Each row was made from one small tree. The marks that hang from a mark follow it in brackets, in alphabetical order. Every link used is in the known rows. Write each row's tree.
Known rows
supad[mukev]: [ 1.53 -1.06  2.07 -3.53  1.97 -0.20 -0.48 -1.95 -2.10  0.65  3.34  0.69
 -0.57  1.53  2.79 -1.14  0.00 -0.41  2.94 -2.39 -3.24  0.06  2.61 -0.55
 -1.81]
supad[mukev[nofeti[pokot]]]: [ 2.66  1.37  1.42 -2.31  0.65 -0.25 -0.43 -0.94 -2.41  0.03  5.59  0.14
  1.98  2.60  1.85 -1.75  0.03 -0.72  4.38 -1.20 -5.83 -0.11  1.04  1.55
 -3.70]
nofeti[bafe[mopu] mukev pokot]: [ 3.22 -3.00  3.12 -0.16  1.61 -0.81 -1.45  1.01 -3.49 -1.18  3.17 -0.89
  1.28  4.99  3.77 -0.26  1.84 -0.02  3.10 -2.57 -5.28 -1.04  2.54 -2.71
 -5.92]
bafe[mopu nofeti]: [ 1.62  1.16  1.34 -5.73  0.65  0.31 -0.87  1.69 -5.46  2.27  4.06  1.36
 -1.59 -0.71  2.69 -1.11  0.62  0.42  0.71 -1.07 -2.35 -1.09  2.98 -3.48
 -1.99]
tase[nofeti]: [ 1.69  0.23  1.54 -4.57  0.13  0.88 -1.41  0.86 -3.12  3.25  3.77 -0.47
 -1.78 -2.10  3.45 -1.69 -0.34 -0.24  1.80 -1.16 -2.95 -0.19  1.78 -1.09
 -0.15]
bafe[nofeti[mukev pokot tase]]: [ 3.05  0.19  2.83 -1.44  0.34  0.09  0.18  1.42 -4.19  1.14  5.90  2.27
  0.48  3.33  1.73 -2.68  0.80 -0.51  2.01 -2.44 -5.46 -0.93  0.00 -3.13
 -4.65]
bafe[mopu nofeti[pokot tase]]: [ 2.80  1.32  2.38 -4.44  1.37  1.07 -0.80  1.42 -5.73  1.44  5.60  2.08
 -1.57  0.47  0.50 -0.70  1.20  0.62  0.41 -0.60 -4.41 -0.78  2.00 -3.56
 -3.74]
tase[nofeti[bafe[mopu] mukev[supad]]]: [ 2.64 -2.35  4.23 -3.93  3.44 -2.90 -3.29  1.38 -2.51  1.76  3.71 -2.30
  0.51  1.83  3.87 -0.60  0.12  0.59  3.01 -2.77 -2.16 -1.74  3.38 -1.75
 -2.18]
supad[mukev[nofeti[bafe pokot[fato]]]]: [ 2.71  1.09  3.19  0.14  1.44 -1.13 -1.23  0.44 -1.81 -0.83  5.61  0.09
  1.74  4.26  1.99 -1.50  1.34 -1.02  3.33  0.00 -6.91 -2.04  1.97  1.87
 -4.71]
pokot[fato nofeti[bafe[mopu] mukev]]: [ 1.97 -2.07  4.63  0.52  0.83 -0.99 -1.93  2.99 -0.54  2.69  1.96 -0.50
 -1.57  1.78  4.38  1.00  1.78 -1.18  1.89 -1.36 -5.12 -0.38  4.76 -0.50
 -3.61]
supad[mukev[nofeti[pokot tase]]]: [ 2.82  1.03  2.36 -2.26  1.18  0.14 -0.27 -1.13 -2.09  0.16  6.80  0.40
  1.08  2.46  0.73 -1.53  0.01 -0.48  4.14 -1.22 -5.69  0.02  0.51  1.70
 -4.08]
mukev[nofeti[pokot tase]]: [ 2.43  1.98  2.18 -1.41 -0.19  1.23 -0.16  1.04 -2.89  1.38  6.87 -0.42
 -0.45  1.58  0.62 -1.31  0.11 -1.38  2.97  0.81 -5.95  0.59 -0.87  0.63
 -4.05]
pokot[nofeti[bafe[mopu] mukev tase]]: [ 2.04 -2.51  4.82 -1.43  1.13 -2.16  0.22  1.61  0.02  2.43  4.03 -0.59
 -1.86  1.87  3.89  1.23  0.36  0.38  3.88 -3.01 -4.21  2.17  2.17 -1.35
 -4.04]
nofeti[mukev[supad] pokot[fato] tase]: [ 2.58 -1.68  6.18  1.41  3.19  0.62 -3.76  0.60 -2.53  0.96  4.05  0.02
 -0.85  4.56 -0.10 -1.21  1.03 -2.28  0.56 -0.81 -5.51 -1.55  2.55 -0.55
 -4.70]
bafe[mopu nofeti[mukev]]: [ 2.27 -1.09  1.53 -4.60  0.53  0.04 -1.24  1.66 -5.03  1.76  3.87  1.03
  0.33  1.03  4.05 -1.49  0.99 -0.16  1.62 -2.77 -2.31 -2.11  3.45 -3.38
 -2.90]
mukev[nofeti[bafe pokot tase] supad]: [ 2.17  2.03  5.71 -0.98  3.02 -3.35 -1.04  1.08 -1.73  0.14  7.15 -1.58
 -0.19  4.97 -0.39 -0.92 -0.09 -0.72  3.90  1.30 -6.22  0.82 -1.40  0.69
 -4.86]
bafe[mopu nofeti[pokot]]: [ 2.71  1.76  1.26 -4.57  0.78  0.38 -1.08  1.70 -6.41  1.36  4.46  1.94
 -0.38  0.41  1.64 -1.07  1.14  0.42  0.79 -0.75 -4.57 -0.77  2.60 -3.51
 -3.35]
nofeti[bafe mukev pokot[fato] tase]: [ 2.79 -2.48  5.54  3.43  1.70  0.46 -1.63  1.86 -1.86 -0.58  4.31  0.28
 -0.82  5.92  2.25 -1.09  2.61 -1.64  1.10 -1.09 -6.73 -2.22  1.62 -1.46
 -6.11]
fato[pokot[nofeti[bafe tase]]]: [ 1.80 -2.71  4.50 -1.09  0.66 -2.00  1.01  0.98  3.17  3.94  3.22  0.25
 -3.53  0.75  0.96 -0.02  1.24  0.93  2.91 -0.40 -4.97  3.27  2.00  0.21
 -2.98]
tase[nofeti[bafe[mopu] pokot]]: [ 3.05 -0.09  2.36 -3.42  1.39 -0.59 -1.71  1.61 -3.86  1.20  4.23 -0.62
 -0.38  0.29  2.83 -0.36  1.06  1.15  1.89 -0.94 -4.81 -0.90  2.54 -2.05
 -3.07]
pokot[fato nofeti[bafe mukev tase]]: [ 1.65 -1.75  5.94  1.91  1.00 -1.09 -0.76  2.83  0.87  2.77  3.73  0.17
 -2.56  2.71  3.29  0.12  1.44 -1.63  2.01 -1.24 -5.64  0.48  2.20 -0.02
 -4.06]
tase[nofeti[bafe pokot]]: [ 2.66  0.48  2.59 -2.12  1.09 -1.26 -0.86  1.38 -3.19  1.16  4.54 -0.14
 -0.23  1.37  2.81 -1.47  0.67  0.52  2.49 -0.95 -5.84 -0.07  0.49 -1.64
 -2.76]
pokot[fato nofeti[mukev[supad] tase]]: [ 1.44 -0.93  6.76  0.30  2.22 -0.78 -2.45  1.60  0.19  4.38  3.45 -0.03
 -2.67  1.54  1.08 -0.05  0.03 -1.90  1.55 -0.77 -4.50  1.12  2.91  0.61
 -2.85]

Which tree is each row?
[ 3.58 -1.50  2.78 -0.77  0.69 -1.48 -1.37  1.57 -2.60  0.78  4.50 -0.52
  1.61  3.16  3.98 -2.03  0.73 -0.04  3.55 -3.00 -5.77 -1.23  0.75 -1.70
 -4.03] | tase[nofeti[bafe mukev pokot]]
[ 2.77 -2.67  4.72  1.48  1.80 -1.07 -0.10  0.68 -1.77 -1.08  4.93 -0.10
  0.08  6.22  2.67 -1.04  1.47 -0.76  3.28 -2.70 -6.00 -0.31 -0.05 -2.20
 -6.19] | nofeti[bafe mukev pokot tase]
[ 2.62  1.28  2.06 -1.77  0.40  2.38 -3.12  2.00 -3.97  2.87  3.83  0.48
 -1.16 -1.02  1.79 -1.84  0.99 -0.89 -0.02  0.37 -5.63 -1.74  2.76 -0.46
 -1.73] | tase[nofeti[pokot[fato]]]
[ 2.10 -0.42  5.24  2.00  2.17  0.67 -1.21  1.81 -2.25 -0.24  4.45  0.73
 -2.96  3.99  0.81 -0.36  2.43 -1.26  0.18  1.29 -6.69 -1.32  1.19 -1.29
 -4.91] | nofeti[bafe pokot[fato] tase]
[ 2.87  0.63  3.48 -1.05  1.90 -1.83  0.30 -0.65 -1.08 -0.98  6.92  0.08
  1.27  4.43  1.52 -1.14  0.79 -0.13  4.67 -1.31 -6.22 -0.27 -0.09  1.15
 -4.94] | supad[mukev[nofeti[bafe pokot tase]]]
[ 1.14 -0.10  5.03 -1.31  1.03 -2.57  1.54  1.49  0.42  2.74  4.43  0.18
 -3.65  1.18  2.69  0.60  0.09  0.08  3.32 -0.88 -5.00  3.69 -0.20 -1.09
 -2.90] | pokot[nofeti[bafe tase]]
[ 2.61 -1.43  3.96 -0.58  2.57 -1.24 -2.37 -0.33 -3.11  0.50  3.36 -0.64
  1.28  4.89  1.24 -1.70 -0.04 -1.30  2.80 -2.40 -5.23  0.33  1.30 -1.51
 -4.23] | nofeti[mukev[supad] pokot]
[ 0.99  0.19  5.92  0.87  1.03 -0.87 -0.27  2.75  0.56  3.06  3.87  0.54
 -4.55  1.04  2.09  0.69  1.23 -1.11  1.16  0.89 -5.75  1.34  1.68 -0.08
 -2.99] | pokot[fato nofeti[bafe tase]]
[ 1.34 -0.16  3.56 -2.73  0.99 -2.45  0.16  1.66 -1.05  2.60  3.02 -0.50
 -2.61  0.30  3.58  1.26  0.46  0.59  3.11 -1.05 -4.49  2.87  2.41 -1.40
 -2.66] | pokot[nofeti[bafe[mopu]]]
[ 2.44 -1.15  3.46 -3.96  2.21 -1.30 -3.03  0.57 -2.48  3.28  3.75 -1.29
  0.42  0.50  3.14 -2.24 -0.89 -0.63  2.83 -2.87 -2.42 -0.70  2.05 -1.01
 -0.84] | tase[nofeti[mukev[supad]]]
[ 3.72 -1.99  2.40 -2.17  1.21 -0.77 -2.24  1.77 -3.60  0.85  4.07 -0.99
  1.66  2.08  4.11 -0.95  1.14  0.76  2.77 -2.91 -4.86 -1.87  2.90 -2.14
 -3.92] | tase[nofeti[bafe[mopu] mukev pokot]]
[ 3.24 -0.08  2.25 -1.69  0.71  1.59 -2.78  2.63 -6.15  1.42  3.72  1.68
  0.93  2.05  2.56 -1.62  2.32 -1.00 -0.03 -1.33 -5.08 -3.58  4.59 -2.83
 -4.23] | bafe[mopu nofeti[mukev pokot[fato]]]
[ 3.39 -0.43  2.66 -3.24  1.19  0.74 -1.16  1.59 -5.36  1.00  5.43  1.55
  0.39  2.10  1.90 -1.26  1.34  0.15  1.47 -2.59 -4.35 -1.55  2.34 -3.54
 -4.84] | bafe[mopu nofeti[mukev pokot tase]]
[ 2.63  0.89  4.25 -0.61  2.08 -1.37 -2.81  2.02 -4.48  1.59  4.32  1.88
  1.09  4.28  0.97 -2.68  1.27 -1.66  0.61 -1.02 -6.08 -2.31  2.21 -2.04
 -4.02] | bafe[nofeti[mukev[supad] pokot[fato]]]
[ 1.64  0.08  3.57 -3.40  1.73 -2.81 -1.22  0.98 -3.83  2.01  4.47  0.93
  0.40  3.25  2.71 -2.81 -0.34 -0.89  2.33 -2.35 -3.19 -0.91  1.07 -2.73
 -2.52] | bafe[nofeti[mukev[supad]]]
[ 3.12 -0.32  4.16 -0.89  2.32  0.25 -4.57  1.50 -3.25  2.61  3.74 -0.58
  0.96  1.73  1.50 -2.21  0.44 -1.28  1.11 -1.45 -5.12 -2.12  3.18 -0.22
 -2.60] | tase[nofeti[mukev[supad] pokot[fato]]]
[ 1.55  0.50  5.54 -3.34  3.59 -2.88 -1.82  1.34 -1.66  1.04  6.46 -2.75
 -1.45  2.48  0.96  0.16 -0.18 -0.44  3.29  1.10 -3.17  0.01  0.97  0.38
 -3.47] | mukev[nofeti[bafe[mopu] tase] supad]
[ 2.06  0.06  4.05  1.93  1.53  0.06 -1.61  1.93 -2.85 -0.41  3.26  0.44
 -1.41  4.01  1.99 -0.76  2.35 -1.54  0.60  1.10 -7.04 -1.50  1.93 -1.49
 -4.66] | nofeti[bafe pokot[fato]]
[ 2.13 -0.20  2.19 -3.63  1.61 -1.80 -0.58 -0.29 -1.79 -0.25  5.06 -1.19
  1.12  2.45  3.44 -0.34  0.49  0.13  4.34 -1.35 -3.86 -1.35  2.46  0.91
 -3.50] | supad[mukev[nofeti[bafe[mopu]]]]
[ 3.28 -1.06  4.54 -1.48  2.77 -3.26 -2.43  1.02 -2.61  0.90  4.45 -1.05
  1.81  4.01  2.64 -1.98  0.10  0.12  3.53 -2.57 -5.49 -0.67  1.12 -1.46
 -3.66] | tase[nofeti[bafe mukev[supad] pokot]]
[ 1.62 -1.70  6.89 -0.55  2.67 -4.69  0.02  0.85  1.12  2.48  4.42 -0.69
 -1.64  3.73  2.35  0.13 -0.31 -0.15  4.37 -2.53 -4.70  3.20  0.32 -0.63
 -3.80] | pokot[nofeti[bafe mukev[supad] tase]]
[ 2.69  1.20  2.01 -1.64  0.34 -0.87 -0.76  1.83 -3.31 -0.40  5.62 -1.59
  0.76  2.85  2.48 -0.38  1.13 -0.31  3.49  0.85 -6.00 -0.43  0.85 -0.28
 -4.83] | mukev[nofeti[bafe[mopu] pokot]]
[ 3.19 -0.92  1.56 -2.17  0.05  0.64 -1.91  0.81 -3.54  2.19  3.99 -0.24
  1.37  0.93  3.41 -2.31  0.20 -0.59  2.72 -2.89 -4.97 -0.75  1.65 -1.40
 -2.83] | tase[nofeti[mukev pokot]]
[ 2.82  0.41  4.71 -2.18  2.65 -2.00 -1.05  0.82 -3.93  1.28  5.94  1.61
  0.69  4.15  0.39 -2.57  0.07 -0.53  2.24 -2.24 -4.99 -0.55  0.17 -2.80
 -4.40] | bafe[nofeti[mukev[supad] pokot tase]]
[ 2.00 -4.00  3.66 -0.18 -0.21 -2.69  0.26  1.07  3.23  3.78  1.75 -0.28
 -0.63  2.28  2.93 -0.65  1.46  0.44  3.99 -2.20 -5.28  2.45  2.74 -0.01
 -3.58] | fato[pokot[nofeti[bafe mukev]]]
[ 2.04 -3.39  4.15 -1.50  0.80 -2.43 -1.30  0.10  2.45  5.12  1.74 -0.61
 -0.63  1.16  1.01 -0.94  0.09  0.07  3.49 -2.13 -4.25  3.12  3.32  0.69
 -2.48] | fato[pokot[nofeti[mukev[supad]]]]
[ 2.54 -1.22  4.93  1.43  2.53 -0.04 -4.18  0.73 -3.19  0.99  2.84 -0.25
  0.47  4.60  0.85 -1.64  1.16 -2.43  0.85 -0.86 -5.73 -1.62  3.18 -0.62
 -4.23] | nofeti[mukev[supad] pokot[fato]]
[ 2.06 -3.80  6.51 -1.97  4.58 -2.76 -2.41  0.54 -1.57 -0.01  4.09 -1.87
 -1.29  4.58  2.51  0.48  0.55 -0.18  2.71 -2.57 -2.15 -1.03  2.83 -2.16
 -4.25] | nofeti[bafe[mopu] mukev[supad] tase]
[ 2.01 -3.74  3.16 -1.59  1.62 -1.08 -1.21  1.11 -2.44 -0.34  2.70 -1.55
 -0.10  3.79  5.19 -0.07  1.23 -0.31  2.90 -3.05 -2.90 -1.46  3.28 -2.61
 -4.18] | nofeti[bafe[mopu] mukev]
[ 2.28  2.06  3.05  0.25 -0.28  2.47 -1.59  2.04 -2.89  1.67  6.19 -0.23
 -1.16  1.58  0.40 -1.41  0.99 -2.24  1.24  2.24 -6.39 -1.25  0.65  1.16
 -3.90] | mukev[nofeti[pokot[fato] tase]]
[ 2.83  0.54  1.79 -1.71 -0.17 -0.73 -0.11  1.45 -4.79  0.96  4.88  2.17
  1.64  3.52  2.82 -3.00  0.84 -0.76  2.25 -2.68 -5.58 -1.01  0.56 -3.14
 -4.27] | bafe[nofeti[mukev pokot]]
[ 2.81  1.42  2.89  0.21  0.30  0.44 -2.28  3.01 -3.39  0.16  4.90 -1.21
  0.12  2.80  2.00 -0.15  2.07 -1.40  1.64  2.14 -6.53 -2.22  2.42  0.60
 -5.01] | mukev[nofeti[bafe[mopu] pokot[fato]]]
[ 2.37  1.68  4.44  1.62  0.48  0.41 -1.00  2.85 -1.95  0.23  6.59 -0.64
 -1.08  3.65  1.13 -1.04  1.73 -1.88  1.93  2.34 -7.15 -1.55  0.08  1.01
 -5.14] | mukev[nofeti[bafe pokot[fato] tase]]
[ 2.14 -3.70  5.13 -1.51  1.52 -1.98 -1.08 -0.25  3.06  5.22  2.50 -0.32
 -1.68  0.90  0.13 -0.62  0.17  0.23  3.16 -2.08 -3.95  3.10  2.99  0.73
 -2.64] | fato[pokot[nofeti[mukev[supad] tase]]]
[ 2.68 -2.23  4.29  3.16  1.17 -0.15 -2.05  2.00 -2.26 -0.83  3.02  0.03
  0.51  6.04  3.33 -1.32  2.57 -1.90  1.45 -1.25 -7.04 -2.36  2.22 -1.50
 -5.88] | nofeti[bafe mukev pokot[fato]]
[ 2.36  2.49  4.63 -2.12  2.25 -1.19 -1.67  0.28 -2.50  1.40  6.95 -1.30
 -0.50  2.85 -1.04 -1.21 -0.93 -1.30  3.18  1.33 -5.46  0.98 -0.73  0.99
 -3.61] | mukev[nofeti[pokot tase] supad]
[ 0.89  0.55  4.56  0.75  0.37 -1.58 -0.56  2.95 -0.19  3.09  2.76  0.41
 -3.28  1.18  3.18  0.33  1.31 -1.14  1.38  0.70 -6.02  1.37  2.36 -0.01
 -2.58] | pokot[fato nofeti[bafe]]
[ 1.89  0.56  2.53 -3.42  1.19  0.24 -0.09 -1.00 -1.27  0.99  6.22 -0.27
 -0.14  1.50  1.80 -1.38 -0.34 -0.66  3.96 -1.29 -3.62 -0.22  0.85  1.53
 -2.61] | supad[mukev[nofeti[tase]]]
[ 2.74  0.84  2.40 -1.38  1.30 -2.33  0.17 -0.46 -1.77 -1.10  5.93 -0.21
  2.34  4.43  2.26 -1.41  0.60 -0.24  4.98 -1.00 -6.61 -0.38  0.48  1.20
 -4.77] | supad[mukev[nofeti[bafe pokot]]]
[ 1.46 -1.33  5.83 -0.77  2.11 -5.24 -0.46  0.91  0.48  2.47  3.26 -0.86
 -0.26  3.82  3.24 -0.12 -0.49 -0.40  4.64 -2.70 -4.89  3.00  0.91 -0.64
 -3.42] | pokot[nofeti[bafe mukev[supad]]]
[ 1.56 -3.18  6.76 -0.52  4.01 -3.55 -1.26  0.25 -0.53  0.04  4.57 -1.32
 -1.39  5.75  2.55 -0.91  0.19 -0.79  3.19 -2.51 -3.29 -0.20  0.54 -1.84
 -4.15] | nofeti[bafe mukev[supad] tase]
[ 2.10 -0.55  3.25 -3.39  2.30 -1.40 -0.40 -0.17 -1.29 -0.22  6.05 -1.06
  0.18  2.37  2.61  0.03  0.52  0.34  4.14 -1.33 -3.58 -1.15  2.15  0.98
 -3.58] | supad[mukev[nofeti[bafe[mopu] tase]]]
